Each row was made from one path, in order. Every step used is in the known rows, and no mark comes twice. Write each row's path.
In the rows, zero is written as 128.
Known rows
dupi -> vume -> rozi -> nunik: [150 105 161 143 154 134  80 137 145 143 107 105 140  87 128 184 140 109
 146 141 119 183 125 116  80 160 143 174 152 149 144 121 121 128 102]
vume -> dupi -> nunik -> vogi: [164  90 114 128 184  90  68 197 103 145 119 124 112  65 121 163 108 106
 171 131 116 177 111 175  80 182 131 145 153 183 126 128 128 126  81]
debor -> nunik -> vogi -> dupi -> vume -> rozi: [170  94 144 107 182 111  67 176 121 123 122 115 129  94 120 134 143 116
 129 137 110 147 109 107  74 156 136 159 170 170 150 124  93 121 118]
kudi -> rozi -> nunik -> vogi -> dupi -> vume: [160 116 160 132 181 111  67 164 101 150 104 122 118 108 101 168 136  94
 127 128 143 156  99 167  89 171 145 199 142 169 158 152 107 119 103]
tupug -> rila -> kudi -> luma: [126  93 135 115 111  80 141 137  65 104 133 163 115 113 118 124 147 169
 140 121 131 187  99 143 119 162 178 174 154 147 110 110 114 149 123]
dupi -> nunik -> vogi -> debor -> rila -> tupug: [158  97 153 116 134 105 138 131  80 147 126 121  85  48  95 143 128 155
 140 138  97 171  80 131  85 174 135 163 139 146 146 124 128 139 133]
puso -> debor -> rila -> kudi -> luma -> vume: [116  87 175 120  98  78 120  97  52 137  90  97 121  42 117 100 171 133
 153 136 127 174  97 114 109 142 136 163 141 139 108 144 113 153 127]
rila -> kudi -> rozi -> vume -> dupi -> nunik: [141 124 153 148 135  95  80 182  96 140 132 125  90  88 126 184 127 100
 188 126 127 211 100 180  74 162 163 174 164 192 121 116 172 120  96]
puso -> debor -> dupi -> vogi: [157  98 141 142 124  83 107 138  94 142 126 126 113  69  94 116 124 111
 153 135 120 189 107 126 100 135 112 156 166 181 147 146  95 126 117]
nunik -> vogi -> debor -> rila -> kudi: [143  90 153 115 121  86 155 118  67 122 136 133 111  54  84 142 151 127
 132 145 112 162  86 120 100 167 146 174 137 148 146 124 102 145 152]
donal -> rila: [156  81 158 136 157  85  99 152  80 123 139 144 131 114 106 150 127 171
 137 139 128 172 127 129 142 165 147 161 149 158 130 142 161 112 115]
dupi -> vume -> rozi -> nunik -> vogi -> debor: [178  96 148 134 166 142  97 164 125 140  96  97 131  62 108 178 125  94
 120 143 125 179  90 141  70 178 138 187 144 153 159 140 101 135 133]
vogi -> dupi: [151  86 148 122 157 106 100 139 103 139 140 147  99  95 111 158 125 140
 105 119 153 138  95 128 113 159 144 194 142 161 147 129 113 119 128]
debor -> nunik: [152  90 142 121 184 106 122 113 111 119 126 157 136  73 123  98 106 140
 125 102  86 151 104 116 110 147 128 169 165 150 141 123  99 126 119]
donal -> rila -> kudi -> vume -> rozi -> nunik: [136 105 164 157 152 121 104 139 116 136 128 117 141 100 110 170 156 146
 160 158 139 187 135 139  91 156 161 174 152 130 131 138 118 147 101]
rozi -> vume -> dupi -> nunik: [152 108 148 142 151  92  64 179 113 149 137 121  92  67 140 192 119  99
 177 110 125 202 103 174  86 164 155 170 167 189 135 110 178 112  96]
tupug -> rila -> kudi: [131  86 158 130 108  73 148 121  83 103 127 158 129 117 103 147 138 141
 143 118 120 178 103 127 115 174 182 153 141 148 127 108 144 142 115]
bupe -> luma: [128  84 135 122 157  92 110 122 123 132 117 158 126  85 141 139  96 167
 145 133 111 176  90 104 111 166 121 184 145 144 115 106  85 142 114]
rozi -> vume -> dupi -> vogi -> debor -> rila -> kudi -> luma: [135 111 147 113  97  78 135 155  60 122 155 136  81  68 114 152 168 137
 158 149 146 201  77 150  96 141 167 195 165 169 130 125 105 146 156]
kudi -> rila -> tupug: [127 103 150 151 137  94 153 135  69 126 128 144 114 117 102 140 116 200
 141 148 112 188 100 130  96 161 150 159 151 136 102 124 134 136 115]
donal -> rila -> kudi: [134  84 162 148 125  64 132 140  76 108 138 145 126 124  92 158 143 159
 153 155 130 184 123 122 135 166 164 154 142 154 121 135 162 122 108]
kudi -> luma: [140  93 125 120 143 107 113 143  80 125 131 156 116  96 130 128 128 173
 123 125 129 179 101 142 115 154 146 185 160 148 111 116  91 129 128]
vume -> dupi -> nunik -> vogi -> debor: [173  91 131 128 164 120  96 185 102 141 118 108 102  45 117 164 101 107
 141 124 128 190  83 167  79 183 138 177 153 177 144 132 128 130 126]
rozi -> nunik -> vogi -> debor -> dupi: [178 100 111 133 184 122 104 131 108 157 114 140 109  28  99 151 105 100
 109 126 101 150  95 135 101 162 124 199 155 145 155 151  94 143 128]
tupug -> rila -> kudi -> rozi -> nunik -> vogi -> dupi: [151 104 142 125 172 112 108 155 100 143 115 151 103 103  88 160 137 106
 126 134 151 132  97 168  86 178 159 193 122 162 149 154 101 153 103]
donal -> rila -> kudi -> luma -> vume -> rozi -> nunik: [134  94 169 139 134 116  92 136 117 137  99  99 130  75 127 165 163 129
 169 163 142 182 134 113  97 160 151 166 140 141 114 153 137 154  95]
vume -> rozi -> nunik -> vogi -> debor -> dupi: [181  99 106 128 179 134  97 142 115 151 116 131 112  30 104 152 112 103
 113 136  94 149 101 117  86 158 123 189 162 147 150 145  87 147 131]
luma -> vume -> rozi -> nunik -> vogi -> debor -> dupi: [178  94 123 130 172 132  87 136 111 155  95 111 117  14 109 146 119  89
 122 134  99 148 102 113  84 161 119 185 156 141 143 158  97 153 126]
kudi -> rozi -> vume -> dupi -> vogi -> debor -> rila: [158 121 169 106 117 120 119 150  64 140 148 124  90  48 106 153 146 116
 144 135 133 180  72 147  76 143 140 202 160 181 159 134 102 138 173]
puso -> rozi -> vume -> dupi -> vogi: [153 103 159 150 123  74  69 189 110 146 128 128 108 107 116 182 133 105
 177 157 152 205  97 151  79 139 153 157 170 195 138 126 121 113 100]
bupe -> rozi -> nunik -> vogi -> dupi: [160  86 136 135 201 117  94 150 134 160 109 139 104  88 103 172 117 101
 119 155 146 119 105 150  91 180 133 195 128 156 145 155  84 141 101]

Write each row's path
[166  89 130 123 191 125  79 167 132 152 122 129 109  78 105 175 134 108
 118 150 146 127 106 138  80 169 134 182 132 161 152 148  88 138 105]
vume -> rozi -> nunik -> vogi -> dupi
[169 103 158 127 161 109 121 151 115 122 132 132 105  58 124 134 111 101
 142 113 121 187  75 143  83 142 148 189 177 177 161 138 112 129 145]
rozi -> vume -> dupi -> vogi -> debor -> nunik
[161  91 150 120 174 126 136 111 110 118 122 141 123  54 120 101  99 134
 107  99  98 163  84 118 103 151 134 190 164 150 154 127 101 131 150]
vogi -> debor -> nunik
[177  81 136 129 162 128 122 161  97 128 109 126 124  65 101 155 106 120
 107 132 124 168  78 144  89 180 136 183 144 153 147 137  96 129 145]
nunik -> vogi -> debor
[170  85 133 130 184  98  82 188 102 139 114 131 124  69 106 145 113 106
 154 122 116 173 112 168  92 189 123 151 143 174 138 132 117 120  93]
dupi -> nunik -> vogi
[142  92 155 142 136 104 111 164  78 108 142 126 146 123 108 139 161 178
 153 158 133 187 128 125  91 151 165 154 172 137 113 120 107 136 122]
donal -> rila -> kudi -> vume -> rozi
[164  95 147 113 172 110  67 164 120 130 109  95 133  87 113 120 149 111
 128 141 102 151 103 104  66 142 129 151 168 172 151 126  92 126 120]
puso -> debor -> nunik -> vogi -> dupi -> vume -> rozi
[160 112 134 133 162  89  82 210  83 131 115 138 108  91 107 170 129  87
 180 129 117 182  98 199  66 184 164 153 152 188 125 133 144 139  85]
tupug -> rila -> kudi -> rozi -> vume -> dupi -> nunik -> vogi
[126  81 171 120 104  80 117 120  61 118  90 124 127  79 129 118 154 135
 153 118 142 180 101 131 119 168 167 163 144 139 103 139 133 153 112]
tupug -> rila -> kudi -> luma -> vume
[171  85 147 128 157 116  86 180  96 147  95  90 107  28 121 158 108  92
 149 121 136 188  86 163  80 185 136 172 147 173 140 146 136 136 121]
luma -> vume -> dupi -> nunik -> vogi -> debor
[163  85 133 116 200  98  98 143 107 145 117 134 110  68  95 110 122 113
 109 126 118 117  87 139  91 150 122 173 142 166 158 148  81 136 118]
puso -> debor -> nunik -> vogi -> dupi
[163 103 160 130 183  93  68 158 115 151 111 116 117  94 106 178 140  88
 127 126 145 156 101 159 102 173 147 191 141 163 168 144 117 117 102]
rozi -> nunik -> vogi -> dupi -> vume
[157 115 169 137  95 112 133 180  79 115 130 125  97 102 107 176 128 105
 157 133 159 215  69 167  70 162 181 189 162 187 145 138 133 142 149]
tupug -> rila -> kudi -> rozi -> vume -> dupi -> vogi -> debor
[132 109 133 143 163  98 122 139  88 153 123 120 113  67 115 167 136 126
 166 166 129 173  97 173  72 159 165 190 164 136 118 135  87 168 116]
bupe -> rozi -> nunik -> vogi -> debor -> rila -> kudi -> vume -> dupi
[156  91 136 149 190 105  72 155 128 169  84 135 141  79  91 158 121 107
 136 159 115 151 114 146  85 167 125 162 128 149 142 138  85 134  73]
puso -> rozi -> nunik -> vogi
[139  93 148 143 130 114 118 151  91 110 136 127 147 114 113 140 156 164
 144 150 128 185 116 123  75 149 160 157 173 133 110 108  85 138 124]
rila -> kudi -> vume -> rozi
[170  94 125 143 190  92  69 205 119 151 108 127 108  77 121 181 109  83
 171 150 113 171 107 180  67 186 138 155 158 181 121 133 127 127  82]
bupe -> rozi -> vume -> dupi -> nunik -> vogi
[146  97 166  89 107 102 115 134  57 141 134 103  90  18 123 123 150 132
 153 129 147 183  80 132  97 148 132 189 160 168 147 141 102 151 166]
kudi -> luma -> vume -> dupi -> vogi -> debor -> rila
[153 103 134 146 152  92  84 162 107 140 135 139 111  94 136 211 124 113
 147 139 118 177  89 153  83 146 166 172 167 163 121 116 149 119 111]
rozi -> vume -> dupi
[174 109 141 143 180 106  85 133 118 158  92 117 120  64 107 159 113  79
 126 134 100 166 104 136 100 171 135 201 168 152 155 146 105 129 116]
bupe -> rozi -> nunik -> vogi -> debor -> dupi -> vume
[158 103 153 124 167 111 127 145  98 121 136 130 117  58 124 101 108 129
 146 106 132 193  84 155  87 141 146 189 184 164 154 139  85 141 143]
kudi -> vume -> dupi -> vogi -> debor -> nunik
[169  97 154 116 194  84  74 157 102 135 120 128 121  91 109 135 134 102
 120 112 124 145  95 149 104 164 143 183 158 169 166 140 103 112 112]
debor -> nunik -> vogi -> dupi -> vume
[125 104 136 140 134  75 117 146  67 125 142 143 126 110 126 158 135 156
 166 124 136 191 102 171  93 153 190 164 173 141 108 111 128 151 104]
tupug -> rila -> kudi -> vume -> dupi
[169 101 161 141 118 113 114 178 103 129 133 112  97  75 118 191 119 104
 146 136 159 212  72 154  78 157 158 189 165 183 153 137 125 122 151]
rozi -> vume -> dupi -> vogi -> debor
[169  91 144 114 162 111  62 184 115 126 121 109 128 104 117 163 149 119
 128 147 126 156 109 111  75 162 141 158 163 171 144 120 100 117 118]
nunik -> vogi -> dupi -> vume -> rozi
[144  96 158 116 133  95 131 138  92 113 115 116 106  48 129  97 124 118
 161 121 135 196  84 133  91 144 149 180 173 170 135 150 102 150 137]
rila -> kudi -> luma -> vume -> dupi -> vogi -> debor -> nunik
[170  95 136 137 187 121  75 173 133 142  95 112 149  82 111 178 135  92
 145 157 109 162 119 139  68 176 131 156 142 152 141 141  91 134  89]
dupi -> vume -> rozi -> nunik -> vogi
[160 112 151 138 155 140  81 129 141 151 108 103 124  58 123 176 133  99
 133 135 110 180 115 112  82 156 140 192 160 149 156 130 118 136 118]
vogi -> debor -> dupi -> vume -> rozi -> nunik
[149  95 140 135 124  84  96 176 101 127 142 128 112 101 126 166 117 125
 180 146 153 204 108 145  86 154 141 151 166 190 128 132 116 122 105]
vume -> dupi -> vogi
[162  96 136 133 136  86 105 151  95 133 142 150 112  78 104 133 119 117
 154 127 132 184 115 129 110 150 123 166 168 177 145 144  94 121 116]
debor -> dupi -> vogi
[136  79 158 110 105 108 101 148  85 108 100 111 136  87 137 124 164 145
 156 138 127 176 114  97  86 161 160 143 158 146  98 122 119 155 119]
tupug -> rila -> kudi -> luma -> vume -> rozi
[150  87 158  98 118 115  93 165  79 125 104  84 112  28 126 119 168 122
 163 147 126 179 105 111  71 167 132 156 155 160 119 133 104 157 136]
dupi -> nunik -> vogi -> debor -> rila -> kudi -> luma -> vume -> rozi
